What can hang from each mark
Z_221: Z_32
Z_161: Z_32
Z_483: Z_340
Z_241: Z_32
Z_32: Z_61 Z_161 Z_221 Z_241 Z_779
Z_779: Z_32 Z_340
Z_61: Z_32

Known rows, with every way that one mark hangs from another
Z_483{Z_340}: [-17  -4   5 -13   2  11 -32 -19  11 -25   3   3  12  22  28 -38 -33  62
 -23]
Z_221{Z_32{Z_61 Z_241}}: [ -5   9  -2   8   5 -27 -14 -13  -2  -9  -4  14  -8 -15  -6 -33  -2  10
 -11]
Z_32{Z_61 Z_221 Z_241}: [  3   4  -7  11   6  -2   7  17  -3  -3   7  -1  10 -23 -12   5   9   0
  -1]
Z_161{Z_32{Z_61 Z_221 Z_241 Z_779}}: [ 28 -12  -9   4  -4  -9  23  -5 -10 -17 -17  -1 -11 -17 -17  30  42 -42
  -9]
Z_161{Z_32}: [-13   0   3 -16  -1  -3 -18 -34  -5 -29   4  -6  12  -2  11 -25  15  43
 -37]
Z_32{Z_61 Z_241}: [-13   7 -14   0   6  -8  -2   2  -3 -13  12   6   5 -14  -9 -13  -1  35
  -1]
Z_32{Z_61 Z_779}: [ -7  -2  -4  -6  -4  12  22   4   3 -23  -5   9  12  14  16  -2  -6   2
   3]
Z_61{Z_32{Z_161 Z_221 Z_241 Z_779}}: [  7   7   5   4   2  18  -3  23  10  34  -5 -11 -22  -6  -9  29  28 -40
  13]
Z_161{Z_32{Z_61 Z_241}}: [ -1   0 -13  -3   5 -24   1 -26 -12 -32   3   2  -4 -20 -19  -4  26  34
 -20]
Z_779{Z_32}: [-12  13  -1 -15  -1  -9 -59 -27  -9  -6  -4   3  21   5   6 -49 -23  30
 -11]
Z_161{Z_32{Z_61 Z_221}}: [  6   1   5   6   5 -10  14 -14 -10 -34  -5  -6  21 -12  -1  11  23  14
 -23]
Z_61{Z_32{Z_779{Z_340}}}: [ -1  -8 -11 -12  -1  15 -16 -13  -4 -11  -3  -7  11  35  10 -31 -10  -7
   0]
Z_221{Z_32{Z_61}}: [-12  12  10   5   5 -17  -8 -17   1 -23  -7  12  12   2  14 -37 -15  19
 -16]
Z_221{Z_32{Z_161}}: [-24  14  26  -5   1   0 -21 -10  16  12   5   6  -5   4  22 -24 -18  35
 -12]
Z_161{Z_32{Z_61}}: [ -7   3  -1  -5   5 -14   7 -29 -10 -45   1   0  16  -3   3  -8  14  48
 -24]
Z_241{Z_32{Z_221 Z_779{Z_340}}}: [ 11 -23  -6   2 -13  13  21  -3  -5   1   5 -11  11  16  15  -2  -6 -54
  -6]
Z_221{Z_32{Z_241}}: [-10   7   2  -3  -1 -14 -42 -18   5   6  -2   8 -10 -14   2 -54   0   4
 -24]
Z_779{Z_340}: [-16  -7  -7 -15  -2  11 -21 -12  -2 -12  19  -4  28  21  14 -46 -31  50
 -10]
Z_221{Z_32{Z_161 Z_779{Z_340}}}: [ -2 -10  13  -9  -7   7  -6  -5  10  14  -2   6  -9  34  20 -18 -31   3
   7]
Z_32{Z_61 Z_221 Z_241 Z_779}: [ 15  -6  -9   7  -3   7  21  23   0   1  -8   3  -3 -13  -7  19  16 -43
   9]

Rows
[ -4  -4  14   5 -11  21  36  14  11  20   5 -10 -10   1  21  40   9 -42
   2] => Z_241{Z_32{Z_161 Z_221 Z_779}}
[  8  15   1  10   9 -22 -16  10  -7  21  -1   2  -4 -20 -28  24  -8  15
  23] => Z_779{Z_32{Z_61 Z_161 Z_221 Z_241}}
[ -7  -5  -9   4  -8  -2  44  -9  -3 -25  -1   4   2   6  17  10   1 -26
  -2] => Z_241{Z_32{Z_61 Z_779}}
[  1   3   7   6  -1 -13  13   7  11  12 -11  18 -33  -2  -3  14  -1 -15
  15] => Z_221{Z_32{Z_61 Z_161 Z_241 Z_779}}
[ 12   3  -6   3  -1  14 -17  10   1  15 -13  -9 -10  -7  -9  -3  33 -61
  -3] => Z_61{Z_32{Z_221 Z_241 Z_779}}
[ 11 -17  -3  -4  -7  22   9  27   7  33  10  -7 -12   8  -6  23  -7 -17
  21] => Z_32{Z_161 Z_221 Z_241 Z_779{Z_340}}
[  0  -5 -16  -3  -4   2  12   7   1 -10  -3  10  -7  -3  -3   2   6 -13
   9] => Z_32{Z_61 Z_241 Z_779}
[-11   6   9   1   2  14  -8  24  11  31  18  -7  -7 -20  -5  16   5  16
   4] => Z_32{Z_161 Z_221 Z_241}
[  1  -3  10  15  -4  10  65  20   5   5   4  -4  -7   0  13  60   8 -37
  14] => Z_241{Z_32{Z_61 Z_161 Z_221 Z_779}}
[ 16 -16 -15   4  -4 -20  -1  -9  -5  -7 -13  16 -13  13  -9 -27 -16 -25
   7] => Z_221{Z_32{Z_61 Z_241 Z_779{Z_340}}}
[ -1  10  17   2   2  27   6  19  12  22  -6 -12  -5  11  11  26  16 -30
   8] => Z_61{Z_32{Z_161 Z_221 Z_779}}
[-12  15  -2 -12   2 -15 -51 -11  -2  26   7   3 -11 -10 -17 -14 -16  42
  10] => Z_779{Z_32{Z_161 Z_241}}
[-10  14   9   9   8 -22   0   0   7   9   5  13 -22 -13  -8  -2  -7  30
   5] => Z_221{Z_32{Z_61 Z_161 Z_241}}
[ 20  -9   4   2  -3   0  28  -7  -7 -30 -19  -3   9   0   4  27  29 -30
 -14] => Z_161{Z_32{Z_61 Z_221 Z_779}}
[  1   1  15   5  -1  21  43  32  11   5  -2   0   4   7  12  49  -3 -12
  21] => Z_32{Z_61 Z_161 Z_221 Z_779}
[ 22 -25  -2  -9 -10  11   2 -17  -9 -16  -9 -11  14  18   5  -2  13 -27
 -17] => Z_161{Z_32{Z_221 Z_779{Z_340}}}
[  2 -10   2   4 -13  16  24   1   3   1  -4  -8   4   0  23   8  15 -63
 -15] => Z_241{Z_32{Z_221 Z_779}}
[ 23 -19 -19   6  -3   4  22  20  -7   1  -1   1   5   5 -13  11  -5 -33
  17] => Z_32{Z_61 Z_221 Z_241 Z_779{Z_340}}
[-22  19   1  -3  10   2 -25   1   6  20  16  -7 -17 -10 -12  -4  11  37
   3] => Z_61{Z_32{Z_161 Z_241}}
[ -4   6  -3  -5   9 -21 -13 -10 -13  -2   9   5  18  22 -11  -6 -50  68
  25] => Z_779{Z_32{Z_61 Z_161} Z_340}
[  9   0   1   7   0  12  35  36  10  19   0   2 -15 -11  -8  51   9 -23
  26] => Z_32{Z_61 Z_161 Z_221 Z_241 Z_779}
[ 12  -1  -4  -2   3 -12 -44   3 -10  37   8  -6   0  -1 -27  -5 -24  17
  18] => Z_779{Z_32{Z_161 Z_221 Z_241} Z_340}
[ 23  -4 -20   9   7 -29 -32  -4 -25   2  -3   1  17  -5 -35 -17 -22   3
  15] => Z_779{Z_32{Z_61 Z_221 Z_241} Z_340}
[-14  19  20   4  11  19 -11  13   9  18   9 -16   7  -1   6  13   9  16
   0] => Z_61{Z_32{Z_161 Z_221}}
